Known rows, with every way that one mark hangs from another:
k165[k982[k468 k866]]: -0.25,0.14,0.26,0.32,-1.14,0.10,1.05,1.39,-1.09,-1.29,0.83,2.38,-0.01,2.50,1.06,-0.89,-0.88,-0.30,0.68,2.49,3.14,0.72,1.08,2.26,2.78
k953[k949[k982[k944]]]: 2.80,-1.97,0.60,-2.88,3.07,0.94,1.31,0.84,-1.78,0.16,-0.48,-2.09,-0.59,0.52,0.63,-0.31,0.88,0.65,0.36,-0.52,0.22,-0.85,1.28,-0.42,-0.33
k616[k109[k982]]: -2.99,-2.14,-0.15,1.78,1.75,-2.47,0.54,-1.31,2.97,-0.64,-1.98,-2.23,1.16,-1.19,0.61,-2.65,2.23,0.23,-3.49,0.87,2.39,2.04,-1.43,-0.66,-2.32
k949[k953 k982[k165 k866 k944]]: 0.39,-0.11,-1.99,-0.23,-2.39,2.08,3.11,-1.60,3.23,2.03,0.98,-0.90,-0.85,2.49,-0.90,1.01,0.65,2.08,0.92,-3.96,-4.73,-1.01,0.68,0.42,-0.99
k866[k982[k165 k468 k944 k949]]: 2.67,2.26,1.61,0.94,-2.95,0.86,-2.15,1.88,-1.90,0.13,0.52,2.12,1.42,-1.32,-1.03,1.42,-3.21,0.76,1.12,0.04,-2.31,-0.07,-0.08,-1.09,-2.78
k866[k982]: -0.13,-3.33,-0.39,0.53,2.39,-1.86,-1.15,1.17,0.55,-2.47,0.82,0.71,1.77,-0.18,1.81,-0.59,1.34,-1.53,-2.02,2.66,2.96,-1.31,-0.30,-2.64,-1.60
k165[k982[k866 k944 k949[k953]]]: 0.22,0.82,-2.41,0.07,-2.98,1.04,3.81,2.49,-0.94,0.92,1.86,0.52,0.27,2.58,-1.09,1.67,-1.43,2.63,3.35,-0.38,-2.45,0.12,-1.27,2.78,1.68
k944[k982]: -2.17,-2.98,-0.91,-1.31,5.42,-0.04,-1.73,-1.21,-0.28,-2.41,0.21,-1.30,-1.36,-0.12,-0.65,-0.36,3.94,-2.09,-1.85,1.07,2.86,0.00,-1.75,0.21,1.79
k165[k982[k949]]: -0.79,0.83,-3.05,0.54,0.23,0.05,0.75,1.90,-1.85,-2.55,0.89,1.92,-0.05,0.59,-0.64,-0.72,-1.12,1.69,-0.27,2.70,2.03,0.03,-2.02,0.94,2.43
k616[k109]: -3.14,-0.30,-2.63,3.15,3.42,-2.28,-0.16,-0.09,2.58,-1.66,-1.58,-0.95,0.51,-2.08,-0.63,-2.84,3.17,-1.23,-4.06,1.09,2.07,-1.12,-1.74,0.42,-2.17
k949[k982[k866]]: -1.07,-2.15,-0.88,-0.13,1.59,-0.37,2.12,-1.17,0.67,-0.80,0.13,0.39,-0.19,3.01,-0.27,-0.68,1.02,-0.44,-2.77,0.39,1.10,-0.62,2.79,-0.33,1.46
k866[k982[k165 k468]]: 0.96,0.05,0.84,1.27,-0.81,0.04,-2.97,0.41,0.73,-1.55,0.39,2.53,1.34,-0.85,1.38,-0.72,-1.03,-1.03,-0.97,1.38,1.82,-1.01,0.70,-2.35,-2.06
k953[k949[k982]]: 1.95,-2.54,-0.63,-2.20,3.98,0.72,1.16,0.01,-1.41,-0.77,-0.34,-0.55,-1.07,1.36,1.27,-1.21,0.68,-0.10,-1.39,0.48,2.89,-2.16,2.15,-1.36,1.11
k953[k949[k982[k468 k944]]]: 3.73,-0.95,3.12,-2.40,2.24,0.99,0.47,1.21,-2.94,1.71,-0.94,-0.76,-1.40,0.17,1.20,0.11,-0.40,-0.16,0.91,0.39,0.53,-1.47,2.97,0.20,-0.02
k866[k982[k944]]: 0.61,-2.82,0.92,-0.01,1.40,-1.55,-0.89,2.12,-0.33,-1.52,1.01,-0.95,2.15,-0.93,0.93,0.43,1.54,-0.82,-0.04,1.45,-0.12,0.16,-1.45,-1.80,-2.96
k109[k616 k982[k165]]: -1.44,-1.25,-0.75,-0.36,0.30,-2.03,-1.78,-2.30,2.72,-1.54,0.24,-2.35,1.51,-2.17,2.22,-1.80,1.07,0.01,-1.33,-1.63,0.94,2.85,-3.15,-3.60,0.62
k109[k616]: -1.86,-1.69,-1.20,1.35,4.28,-3.67,-1.62,0.34,0.87,-2.28,0.41,-1.38,0.76,-2.67,1.73,-1.13,3.32,-3.19,-2.39,0.97,2.19,-1.28,-2.23,-2.18,1.55
k165[k982[k468 k944]]: 0.84,0.53,1.95,0.09,-0.38,-0.18,-0.58,2.67,-2.06,-0.06,0.13,0.22,-0.55,-0.83,0.99,-0.21,0.19,0.56,1.74,2.45,0.33,1.13,-1.40,2.41,0.49
k944[k982[k165 k468 k866]]: -0.95,0.45,0.02,-1.26,0.61,2.66,-1.72,-2.48,0.04,-1.10,0.27,0.93,-1.31,1.52,-1.42,-0.04,0.64,-1.95,0.04,-1.33,1.21,1.23,0.63,1.58,1.96
k982[k468 k866 k944 k949[k953]]: -0.51,2.31,1.04,1.12,-3.15,-0.32,2.06,1.60,-1.13,3.61,0.49,0.85,-0.56,0.27,-1.34,3.13,-0.91,-0.55,3.40,0.47,-3.20,-2.22,1.98,2.88,-0.03
k949[k953]: -2.80,-1.73,-2.59,1.52,2.67,-1.73,0.41,-0.15,2.93,0.14,0.24,-0.52,-1.06,-0.96,1.22,0.27,4.49,-1.25,-0.87,2.14,1.49,-4.16,-1.28,-0.42,-0.53
k616[k109[k982[k468 k949]]]: -1.69,0.62,1.80,2.53,-0.23,-2.38,0.27,-0.37,0.32,1.54,-2.42,0.50,0.45,-1.20,-0.39,-1.30,-1.25,0.19,-2.59,1.75,1.46,0.84,0.79,0.10,-1.31
k953[k949[k982[k866]]]: 1.57,-2.27,-0.92,-2.69,2.37,1.19,2.71,-0.38,-1.01,-0.80,0.33,-0.39,-0.30,3.43,0.75,-1.06,-0.48,-0.27,-0.68,-0.65,2.63,-1.21,3.55,-0.55,1.54
k949[k953 k982]: -0.85,-3.30,-1.14,0.96,2.67,-0.60,1.63,-0.82,2.39,1.33,0.14,0.52,-2.15,1.29,1.32,0.16,2.46,0.00,-2.33,0.86,0.33,-4.33,1.41,-1.19,0.43
k616[k109[k982[k165 k468 k949]]]: -1.24,2.63,0.10,2.44,-2.11,-0.50,-0.46,-1.32,1.54,0.94,-2.44,0.69,0.60,-1.60,-1.19,-1.94,-2.17,1.63,-2.19,-0.29,0.33,1.83,0.00,0.14,-1.92
k165[k982[k866]]: -1.40,-0.82,-2.85,-0.29,-0.07,0.14,1.84,1.14,-0.06,-2.80,1.36,0.66,0.89,2.74,0.64,-1.55,0.35,0.58,-0.04,1.66,2.62,1.40,-0.88,1.59,2.25

Rows:
-2.82,0.26,-2.19,1.22,-1.54,-0.44,1.31,-2.69,4.41,-1.01,-1.56,-1.90,1.97,0.88,-0.63,-2.88,0.25,1.13,-2.52,-2.26,0.62,3.64,-1.25,0.05,-2.45	k616[k109[k982[k165 k866]]]
-1.23,-1.59,1.79,-1.09,2.50,0.61,-1.07,-1.34,-1.39,-0.89,0.32,0.78,-1.36,1.93,-0.79,0.62,1.71,-3.63,-0.41,0.78,2.78,0.13,1.80,1.95,2.74	k944[k982[k468 k866]]
-0.36,2.06,-0.11,-0.36,0.95,2.32,-2.92,-1.79,-1.94,-0.63,0.12,2.01,-1.95,-0.63,-2.70,0.72,-0.91,-0.89,-0.51,-0.33,0.72,-0.18,-0.37,0.94,2.25	k944[k982[k165 k468 k949]]
3.26,0.00,-1.12,-2.90,1.57,2.56,0.48,-0.25,-0.59,-0.10,-0.54,-2.11,-0.45,0.11,-0.15,-0.60,-0.33,2.19,0.69,-2.62,-1.24,-0.06,0.21,-0.52,-1.03	k953[k949[k982[k165 k944]]]
0.15,1.49,1.68,0.56,-2.06,-1.54,-2.04,-1.24,-0.31,0.63,-0.12,0.55,0.93,-2.28,1.25,-0.37,-2.66,-0.04,-0.41,-0.68,0.11,1.72,-0.80,-2.65,1.67	k109[k616 k982[k165 k468 k949]]
-1.78,-1.70,-1.89,-0.30,3.35,0.67,0.18,-0.64,-0.53,0.04,0.71,0.63,-2.09,0.65,-1.52,1.81,1.96,-0.74,-0.29,0.41,1.03,-2.78,-1.06,0.58,2.32	k944[k982[k949[k953]]]
1.69,1.92,0.32,1.45,-1.89,0.48,-2.41,0.97,-1.21,-1.08,0.47,3.93,1.18,-0.30,-0.46,0.31,-3.43,-0.01,-0.54,1.13,0.92,-1.62,1.00,-2.00,-1.37	k866[k982[k165 k468 k949]]
2.11,-0.54,-2.37,-2.37,2.14,2.20,0.27,-1.08,0.01,-1.32,-0.23,-0.41,-0.97,1.08,0.54,-1.62,-0.50,1.37,-1.06,-1.49,1.61,-1.49,1.37,-1.40,0.19	k953[k949[k982[k165]]]
2.88,-1.44,1.78,-1.79,3.04,0.72,0.15,0.33,-2.33,0.59,-0.93,0.86,-1.65,0.87,1.68,-0.78,-0.51,-1.18,-0.84,1.32,3.46,-2.74,4.00,-0.89,1.03	k953[k949[k982[k468]]]
-0.47,3.35,0.12,0.29,-2.97,1.00,-0.76,-0.41,0.93,0.25,-0.29,-0.95,0.40,-0.93,-1.32,0.48,0.26,-0.77,2.11,-1.44,-2.94,1.66,-0.11,2.44,-1.80	k982[k165 k468 k866 k944]
1.75,-1.55,3.96,0.59,0.52,-1.56,-2.02,2.33,-1.47,-0.05,0.38,0.63,1.23,-1.30,1.50,0.95,0.45,-1.88,0.71,2.56,0.24,-0.76,0.37,-1.06,-2.64	k866[k982[k468 k944]]
2.07,-0.33,2.75,1.57,-1.60,-0.85,-0.03,3.09,-1.74,2.42,0.96,2.34,0.63,-0.55,0.51,2.94,-1.57,-0.48,2.03,1.64,-1.77,-3.22,1.26,-0.96,-2.01	k866[k982[k468 k944 k949[k953]]]
0.95,-1.28,2.91,0.50,-1.14,-0.05,2.96,0.11,0.72,4.27,0.10,0.62,-1.96,2.37,0.68,2.02,0.74,-0.55,0.93,-0.77,-2.75,-2.55,3.88,1.17,0.10	k949[k953 k982[k468 k866 k944]]
-0.26,1.97,1.32,1.68,-1.14,-0.91,0.07,1.89,-1.43,3.40,-0.28,0.71,-1.43,-2.32,-0.34,3.05,0.38,-0.48,2.48,1.74,-2.68,-3.25,0.11,1.61,-0.94	k982[k468 k944 k949[k953]]
-0.43,2.34,-0.54,-0.84,-0.70,3.02,-1.12,-1.94,-1.57,-0.71,0.40,2.30,-1.13,1.68,-3.11,1.06,-2.22,-1.06,0.32,-1.46,0.35,0.62,1.15,1.83,3.01	k944[k982[k165 k468 k866 k949]]
1.56,0.83,1.51,0.81,-1.50,1.34,0.26,-0.73,1.80,3.50,-0.49,0.37,-2.50,-0.23,0.39,1.11,0.33,1.09,0.52,-1.58,-3.84,-2.65,1.34,0.20,-1.55	k949[k953 k982[k165 k468 k944]]
-1.77,-1.17,-1.11,-0.73,-1.51,-1.48,0.07,-2.44,3.06,-1.57,0.79,-2.21,2.27,0.46,1.88,-1.46,0.01,-0.21,-0.56,-2.88,0.41,3.66,-1.43,-2.65,1.63	k109[k616 k982[k165 k866]]
3.47,-0.93,2.88,-2.94,0.74,1.43,1.91,1.00,-2.87,1.56,-0.27,-0.49,-0.71,2.24,0.72,0.53,-1.18,-0.31,1.62,-0.81,0.31,-0.56,4.65,0.78,0.44	k953[k949[k982[k468 k866 k944]]]
-1.32,1.86,-1.21,-1.45,-4.33,0.80,1.40,-1.44,0.71,0.35,0.23,-2.43,1.81,0.69,-2.15,1.04,-1.79,2.85,2.37,-2.22,-3.72,5.01,-1.87,0.63,-1.03	k109[k982[k165 k866 k944 k949]]
0.14,5.45,-0.12,0.62,-4.58,1.55,0.02,0.28,-1.19,1.16,-0.11,0.53,0.55,-0.48,-3.06,1.71,-2.56,0.59,2.76,-1.37,-4.12,1.30,0.32,2.68,-0.86	k982[k165 k468 k866 k944 k949]
-1.78,0.51,-0.41,1.10,-0.98,-0.56,-0.16,-1.40,3.56,-0.05,-2.14,-3.50,1.48,-2.18,-0.85,-2.21,1.40,2.18,-1.21,-2.11,-1.92,4.24,-3.36,0.10,-4.26	k616[k109[k982[k165 k944]]]
-1.56,0.77,1.37,1.85,-1.82,-1.77,1.82,-0.91,0.56,1.45,-1.81,0.78,1.04,0.71,-1.02,-1.19,-2.09,-0.01,-1.82,0.50,1.32,1.79,1.87,1.02,-0.52	k616[k109[k982[k468 k866 k949]]]
-0.92,-2.49,4.14,0.12,1.45,-3.81,-1.91,-0.50,0.11,0.40,-0.51,-1.03,0.61,-2.24,3.87,-0.93,0.88,-2.68,-1.01,1.61,2.88,1.23,0.04,-2.69,1.88	k109[k616 k982[k468]]
-0.92,-2.23,3.49,-0.41,-0.43,-3.52,-0.12,-0.93,0.44,0.77,0.20,-0.72,1.60,0.30,3.43,-0.59,0.08,-2.82,-0.25,0.38,2.31,2.11,1.40,-1.91,2.65	k109[k616 k982[k468 k866]]
1.35,1.50,1.75,-0.03,-2.55,1.69,0.71,-1.13,0.34,1.61,-0.38,0.34,-0.54,1.34,-1.14,0.07,-1.29,0.69,0.07,-2.04,-3.38,1.12,2.39,1.06,-0.46	k949[k982[k165 k468 k866 k944]]
-0.54,0.45,-3.57,0.80,-0.18,0.05,2.02,2.18,-0.24,-0.42,1.23,2.33,-0.78,1.08,0.27,0.17,-0.51,2.32,0.46,2.05,1.33,-2.12,-1.75,0.81,2.41	k165[k982[k949[k953]]]
1.29,1.46,2.16,0.44,-0.70,1.30,-1.29,-0.91,0.05,1.33,-0.86,0.10,-1.50,-0.99,-0.76,-0.01,-0.05,0.93,-0.51,-0.93,-2.80,0.23,1.12,0.37,-1.30	k949[k982[k165 k468 k944]]
-2.13,-0.52,-2.85,-1.68,1.34,2.68,-0.86,-2.98,1.27,-2.86,0.96,-0.81,-0.45,2.05,-1.89,-0.62,1.79,-0.99,-0.74,-2.11,0.84,1.90,-1.25,1.03,1.69	k944[k982[k165 k866]]
-0.49,-0.60,0.97,0.14,2.13,0.65,-0.74,-0.65,-1.71,1.54,0.40,2.41,-2.73,0.23,-0.88,2.40,0.71,-1.76,0.20,1.49,1.47,-3.33,0.84,1.09,2.73	k944[k982[k468 k949[k953]]]
0.37,1.20,-1.65,-0.10,-0.75,0.27,1.10,2.79,-2.61,-1.13,0.76,-0.01,0.40,-0.31,-1.23,0.34,-0.99,2.83,1.63,1.39,-1.16,1.74,-3.20,1.90,0.95	k165[k982[k944 k949]]
-1.00,-2.94,2.60,-0.97,1.39,-3.68,-0.79,0.02,0.73,0.05,0.09,-4.45,1.71,-2.68,2.57,-0.13,2.55,-0.87,0.32,-0.60,-0.78,3.43,-3.25,-2.28,0.04	k109[k616 k982[k944]]
0.25,0.73,-2.29,0.48,-1.34,0.55,2.13,2.95,-1.14,0.65,1.26,0.45,-0.50,0.24,-0.58,1.38,-0.38,2.88,2.73,0.86,-1.94,-0.83,-2.91,1.88,0.88	k165[k982[k944 k949[k953]]]
0.40,1.68,-1.93,-0.45,-2.42,0.85,2.92,2.53,-2.26,-1.08,1.40,0.26,1.22,2.08,-1.79,0.63,-2.03,2.70,2.49,0.25,-1.53,2.70,-1.56,2.86,1.72	k165[k982[k866 k944 k949]]
-0.48,-0.14,2.34,0.12,-0.64,-2.31,-2.80,-1.92,1.59,0.04,-0.49,-0.75,0.71,-2.25,3.10,-1.44,-0.05,-1.07,-0.80,-0.74,1.22,2.00,-1.10,-2.96,0.72	k109[k616 k982[k165 k468]]
0.14,-1.63,5.63,-0.25,0.47,-3.67,-1.74,0.34,-0.66,1.57,-0.38,-2.91,0.94,-3.12,3.14,0.24,1.31,-1.99,0.76,0.47,-0.30,2.91,-1.12,-1.73,0.26	k109[k616 k982[k468 k944]]
1.59,0.73,-1.89,0.92,-2.86,1.27,-0.15,1.48,0.93,0.36,1.52,0.76,1.65,-0.47,-0.80,1.98,-1.62,2.08,1.96,-1.54,-3.54,-1.60,-1.90,-1.57,-3.11	k866[k982[k165 k944 k949[k953]]]
-0.70,4.32,-1.35,1.92,-1.49,0.45,-2.22,-0.07,-0.68,-0.26,-0.87,2.45,-0.53,-2.30,-1.65,0.23,-1.72,0.06,-0.49,1.17,0.09,-1.57,-0.04,0.45,0.01	k982[k165 k468 k949]
3.10,0.45,0.24,-1.94,1.26,2.46,-0.68,-0.73,-1.20,0.17,-1.11,1.15,-1.58,0.74,1.06,-1.18,-1.50,0.47,-0.43,-0.60,2.11,-2.00,3.06,-0.99,0.37	k953[k949[k982[k165 k468]]]
-1.36,2.77,-1.09,0.77,-1.93,0.81,-1.19,-1.42,1.69,-0.90,-0.31,1.25,-0.13,0.19,-0.54,-0.83,-0.15,-1.74,-0.01,-0.02,0.71,0.19,1.22,1.16,-0.08	k982[k165 k468 k866]
1.14,-0.68,-0.54,0.05,-0.49,0.42,-1.83,0.80,0.90,-2.04,0.89,-0.98,2.12,-1.16,0.08,-0.04,0.40,0.72,0.45,-0.54,-1.48,0.91,-2.50,-2.04,-3.74	k866[k982[k165 k944]]
-0.93,3.16,-3.52,1.12,-2.33,1.19,0.40,0.19,1.52,1.14,0.44,-0.86,-0.52,-2.08,-2.28,2.01,0.37,2.32,2.37,-1.74,-4.95,-1.61,-3.46,0.84,-2.08	k982[k165 k944 k949[k953]]
2.58,-1.90,0.21,-3.48,1.53,1.50,2.58,0.52,-1.71,0.24,-0.03,-1.99,0.02,2.58,0.16,0.04,-0.22,0.59,1.10,-1.32,-0.33,0.33,2.62,0.61,0.10	k953[k949[k982[k866 k944]]]
-0.98,3.90,-3.13,0.71,-1.51,0.87,-0.82,0.09,-0.21,-0.88,-0.21,-1.22,0.54,-2.68,-3.35,0.90,-0.22,1.99,1.19,-1.20,-3.82,1.03,-3.63,0.87,-1.95	k982[k165 k944 k949]
